Each row was made from one path, in order. Every step used is in the known rows, and no mark comes twice. Write each row's path.
Known rows:
V, K, X, H: [ 0.25 -0.63 -3.50  0.00 -0.70 -2.11  1.78 -1.25  0.68 -1.75  1.83 -3.03
 -0.89  2.12  0.16 -0.56  2.19  0.04  1.44  1.74  3.80  0.68  0.31 -2.34
  1.16]
Q, S, H, X: [-0.83 -0.65 -2.86  0.27  4.43  0.19  0.04  0.09 -1.68 -3.18  0.82 -0.95
 -0.14  2.16  0.78 -1.52 -2.39 -0.80 -1.54  0.43 -0.28 -2.08  0.49 -0.23
  2.33]
Q, S, K: [-1.19 -1.88 -0.33 -0.44  2.55 -1.30  1.78  0.01  0.35 -1.04 -1.53  2.48
  1.70 -0.45 -2.42 -2.05 -1.18  0.18 -2.11 -0.29 -1.70 -1.37  1.13  0.52
 -0.86]
R, S: [ 0.11 -0.01  0.98  1.49  0.38 -2.49  1.00 -1.54  2.17 -0.78 -0.70  0.97
  0.93  1.32  2.57 -0.13 -1.08 -0.15 -0.77 -0.85  0.13 -0.92  0.11  0.31
 -0.59]
H, X, V, K, S, C: [ 0.19 -1.38 -3.18  2.98 -0.69  0.09 -0.93 -1.28 -3.38 -0.33  0.45  1.55
 -1.33 -1.53 -2.10 -2.34  0.08 -2.08 -0.06  0.66  1.61  0.12  0.85  1.84
  2.22]
H, X: [ 0.01 -0.36 -2.31  0.87  1.12  2.30 -1.64 -0.78 -0.92 -1.96  1.13 -2.58
 -1.80  0.52  0.36 -0.23 -0.88  0.39 -0.14  0.23 -0.73 -0.53  0.65 -0.25
  2.25]
H, X, K, S, E: [-0.02 -0.98 -2.49  0.64  0.56 -2.07 -2.27 -2.47 -5.99 -1.54  2.26  1.49
 -2.51 -0.05 -2.98 -2.94  0.31  1.55 -1.69  1.74 -1.93 -1.90  1.20  0.49
  4.71]
E, S: [ 0.53 -0.87  1.04  0.20  2.48 -1.23 -1.74 -1.08  1.24 -1.10 -0.90  1.22
  0.06 -0.55  1.09  0.18 -0.23 -1.73 -1.06 -0.24  0.67  0.57  0.22 -0.72
 -0.25]
R, S, C: [ 0.38  0.40  1.10  2.65  1.42 -2.64  0.51 -1.91  1.93 -0.38 -0.83  2.24
  0.11  0.57  0.91 -1.60 -2.04 -0.77  0.27 -0.46 -1.23 -0.48  0.08  1.74
 -1.77]
X, V, K, S: [ 0.05 -1.83 -2.06  1.27 -2.90 -1.12  0.75 -0.08 -3.04  0.99 -0.03  2.33
  0.65 -1.48 -1.11 -0.82  2.01 -1.90 -0.97  0.40  3.74  0.27  0.40  0.57
  2.25]
V, X, H: [ 0.16  1.07 -3.29  0.80 -0.88 -1.73  1.57 -0.73  1.76 -0.87  1.50 -2.05
 -1.03  0.60  2.43 -0.58  0.41  1.21 -0.07  0.07  1.36  0.70  0.56 -2.32
  0.27]
Q, S, H: [-0.99 -0.32 -0.55 -0.69  3.68 -2.56  1.86  1.10 -0.85 -1.33 -0.28  1.78
  1.88  1.99  0.35 -1.51 -1.82 -1.42 -1.58  0.25  0.46 -1.66 -0.10 -0.01
  0.24]
H, X, K, S: [ 1.04 -1.07 -2.73  1.47 -1.91 -1.72 -1.39 -2.90 -4.29 -2.32  1.19 -0.52
 -1.58 -1.48 -1.98 -1.65  0.83 -0.07 -1.32  0.83  0.27 -0.22  0.94  0.30
  4.05]
E, S, Q: [-1.75 -0.61  1.58  0.58  3.08  0.14  0.37 -1.28  1.44 -0.83  0.98  1.90
 -0.10 -0.85 -0.33 -1.36 -0.86 -0.95 -1.87 -0.54 -1.19 -0.84  0.31 -0.90
 -2.27]
H, X, V: [ 0.50 -0.63 -2.15  2.14  0.18  1.46 -2.76 -0.25 -2.40 -0.82  0.06 -0.90
 -1.17 -1.18  0.99  0.37  0.36 -0.78 -0.96  0.28  0.68  0.42  0.62 -1.13
  1.09]
H, X, V, K, S, R: [-0.83 -1.82 -2.53  0.13 -1.06  2.60  0.25 -0.31 -5.42  0.23  0.97  2.42
 -1.08 -1.70 -1.22 -2.13  0.62 -0.29 -0.54  2.36  2.77 -1.72  0.59 -0.20
  4.11]
S, C: [ 0.25  0.37  0.33  1.36  1.08 -0.60 -0.34 -0.54  0.05  0.27 -0.31  1.27
 -0.62 -0.68 -1.38 -1.56 -1.12 -0.74  0.81  0.36 -1.34  0.41 -0.10  1.43
 -1.39]
K, S: [-0.24 -1.21 -0.85 -0.43 -1.57 -1.17  0.05 -1.61 -1.53 -0.62  0.44  1.24
  1.45 -0.69 -1.83 -0.86  0.09 -0.11 -0.30 -0.56  0.55  0.20  1.01  2.12
  1.55]
V, K, S, H: [-0.70 -0.24 -1.63  0.26  0.63 -2.15  2.81  0.58 -3.68  0.80  0.99  1.10
  0.13  1.55 -0.23 -2.36  0.13 -1.24 -1.03  0.06  3.25 -2.09 -0.51 -0.10
  2.62]
X, K, S, C: [ 1.14 -0.22 -0.51  2.02 -1.51 -3.66 -0.48 -2.45 -3.06 -0.47  0.03  2.58
 -0.82 -2.31 -3.35 -2.84  0.16 -1.02 -0.24  0.80 -0.58  0.50  0.31  1.85
  0.67]
Q, S: [-0.73 -1.58 -0.93 -0.68  1.20 -0.96  0.74  0.13  1.53 -2.25 -0.66  2.08
  2.27  0.28 -1.04 -0.27 -1.04 -1.00 -0.84  0.51 -0.32 -0.11  0.76  1.44
  0.12]
R, S, K, X, V: [-0.43 -1.05 -1.20  2.34  0.46 -2.97  0.67 -2.05 -0.88 -0.51 -1.59  0.58
  1.95 -0.03 -0.64 -1.25  1.25 -1.18 -0.95 -1.52  0.58 -0.79  1.09 -0.52
 -2.28]

Which path is each row?
[ 0.33  0.50 -2.88  2.77 -2.19 -3.26  0.75 -2.35 -2.33 -0.60  0.49  1.52
 -0.70 -2.04 -3.04 -3.23  0.07 -1.28 -0.08 -0.08 -0.47  0.14  0.64  2.03
  0.78] => V, X, K, S, C
[-0.55 -0.49 -3.45  0.97  1.73  0.37  0.91 -0.38 -4.34 -1.17  1.97 -1.63
 -1.73  1.89  0.31 -2.28 -0.76 -0.72 -0.97  0.32  2.22 -2.49  0.24 -0.20
  4.56] => V, K, S, H, X
[ 1.58  0.38 -1.18  2.20  3.64 -2.69 -1.85 -1.29 -3.97 -2.42  0.50 -1.27
 -3.45 -0.08  1.67 -1.82 -0.18 -1.55 -2.44  1.34  0.97 -1.27 -0.62 -3.45
  2.54] => E, S, H, X, K
[ 1.02 -0.85 -0.93  0.79 -2.79 -3.69 -0.05 -2.07 -3.53 -0.70  0.29  1.51
 -0.19 -1.88 -2.33 -1.49  1.48 -0.41 -1.25  0.59  0.89  0.22  0.44  0.52
  2.34] => X, K, S
[ 0.33  0.34 -2.02  2.05  2.32  0.28 -1.70  0.45 -4.12 -0.26  0.31 -0.97
 -1.30  0.13  2.06 -0.75 -0.33 -1.19 -1.70  0.13  1.31 -0.95 -0.08 -2.19
  1.24] => S, H, X, V
[-0.63 -1.11 -1.82  1.16  0.19 -1.33 -0.11 -1.10 -2.36 -0.02 -1.09 -0.34
  1.30 -1.07 -2.58 -1.14  1.94 -1.15 -0.47 -0.89  0.45 -0.16  0.97 -0.85
 -1.85] => S, K, X, V
[-1.98  0.19 -2.59  1.85 -2.44 -1.44  3.07 -2.18 -2.05 -0.61  2.42  1.05
 -0.38 -1.78 -3.15 -3.27  0.60  0.15 -1.90 -0.83 -0.85 -1.47  0.96  0.38
 -0.04] => V, X, K, S, Q
[ 0.36 -0.21 -2.47 -0.56 -0.22 -2.50  0.27 -2.30  0.83 -2.44  1.72 -2.79
  0.14  1.66  0.00 -0.16  1.41  0.72  1.23  0.93  1.55  1.22  0.77 -1.78
 -0.02] => K, X, H
[-1.02 -0.82 -1.06  1.12  1.56 -2.69  2.13 -3.01  0.71 -1.64 -0.60 -1.00
  1.73  1.77 -1.65 -1.99  0.03  0.12 -0.06 -1.69 -0.82 -1.87  1.22  0.44
 -1.58] => R, S, K, X
[-0.37 -0.20 -2.58  0.55  2.14 -0.09 -0.44 -1.32 -4.04 -1.79  1.71 -1.53
 -0.83  1.38  0.19 -1.99 -1.44 -0.15 -1.15 -0.37  0.47 -2.13  0.70  0.28
  3.50] => K, S, H, X
[ 0.22 -0.04 -2.17  3.65  1.77 -0.98  1.03  0.70 -2.38  0.08  0.11 -0.43
 -1.90  1.75  4.01 -1.22 -0.13 -2.05 -1.94  0.39  3.95 -2.15 -0.59 -2.43
  2.15] => R, S, H, X, V, K
[-0.11 -0.63 -2.41  0.96 -1.00 -0.88 -1.20 -0.89 -1.71 -0.81 -0.35 -0.65
  1.51 -0.33 -1.33  0.32  2.06 -2.01  0.53 -0.22  1.61  0.86  0.60 -0.27
 -1.05] => K, X, V
[-0.28 -0.74  1.86 -1.47  2.98  0.87 -0.81 -0.56 -0.86 -0.28 -0.45  3.33
 -0.31 -1.18  0.54 -1.09 -0.90 -0.35 -0.67  1.72  0.32 -1.06 -0.23 -1.23
  0.25] => E, S, R
[-1.01 -1.01  0.12 -1.93 -0.77  1.09  0.86 -1.10 -3.37  0.28  0.65  3.37
  1.08 -1.25 -2.19 -1.91 -0.44  1.08 -0.01  1.24  0.19 -1.42  0.54  1.27
  1.99] => K, S, R
[-0.08  1.30 -2.89  1.39 -0.71 -4.38  2.45 -0.86 -4.54 -0.10  1.12  0.11
 -0.27  0.08 -0.39 -3.10  0.29 -1.16 -1.76 -0.55  1.61 -1.87 -0.11 -0.77
  2.13] => V, X, K, S, H
[ 0.70 -0.12 -2.52  1.53  2.76 -2.58  0.01 -0.34 -3.74 -3.11  0.59 -0.64
 -1.91  0.79  0.20 -2.15 -0.76 -0.99 -2.31  1.85  0.22 -1.64 -0.03 -1.95
  3.07] => Q, S, H, X, K
[-1.75 -1.44 -0.98 -1.34  3.31 -1.44 -0.41  0.04 -0.93 -1.45  0.48  3.80
  0.95  1.62 -2.00 -1.70 -1.42  0.72 -1.37  1.43 -2.57 -1.69  1.08  1.42
  1.39] => Q, S, E
[ 1.37  1.05 -1.04  3.14  2.11 -3.56  0.07 -1.61 -3.44 -2.02  0.60 -1.44
 -2.97  1.46  2.72 -2.03 -0.79 -0.30 -2.32  0.62  0.54 -2.37 -0.57 -2.70
  2.41] => R, S, H, X, K
[ 0.06 -1.21  1.36  0.52  3.76 -1.59 -0.42 -1.12  0.10 -0.05 -1.47  1.74
 -0.25 -1.33 -0.53 -1.72 -0.54 -0.50 -2.27 -0.92 -0.90 -1.01  0.52 -1.46
 -1.23] => E, S, K
[-1.83 -2.16 -2.79 -0.64  2.21 -1.51  1.82 -1.42  0.39 -2.84 -0.74 -0.09
  2.85  0.92 -4.55 -2.11 -0.01 -0.62 -0.24 -0.60 -1.23 -1.34  1.70  1.38
 -1.09] => Q, S, K, X
[ 0.17 -0.84 -1.54 -0.23 -0.96  0.37 -0.42 -2.18 -5.88 -1.37  1.22  1.50
 -1.82 -1.99 -2.28 -2.71  0.04  1.11 -0.90  2.59 -0.08 -1.79  0.54 -0.37
  4.16] => H, X, K, S, R
[-0.92 -0.02 -3.25  0.79 -0.87 -3.53  0.07 -1.76 -4.57 -0.29  1.94  2.10
 -1.28 -0.21 -2.75 -3.18  0.68  1.03 -1.41  0.64 -1.36 -1.81  1.07  0.73
  3.20] => V, X, K, S, E
[-2.47 -0.89 -0.15 -0.02 -0.71  0.31  1.89 -1.75 -1.05 -0.24  2.09  2.09
  1.22 -0.90 -3.11 -2.28 -0.39  0.31 -1.24 -0.94 -1.42 -1.14  1.04  1.63
 -0.60] => K, S, Q
[-0.74 -1.49 -1.21  0.10  3.33 -1.79 -0.16 -2.58  0.06 -2.15 -0.75 -0.78
  1.03  0.24 -2.82 -1.67  0.70 -1.32 -0.38 -1.11 -0.34 -0.75  1.19 -0.37
 -1.32] => E, S, K, X
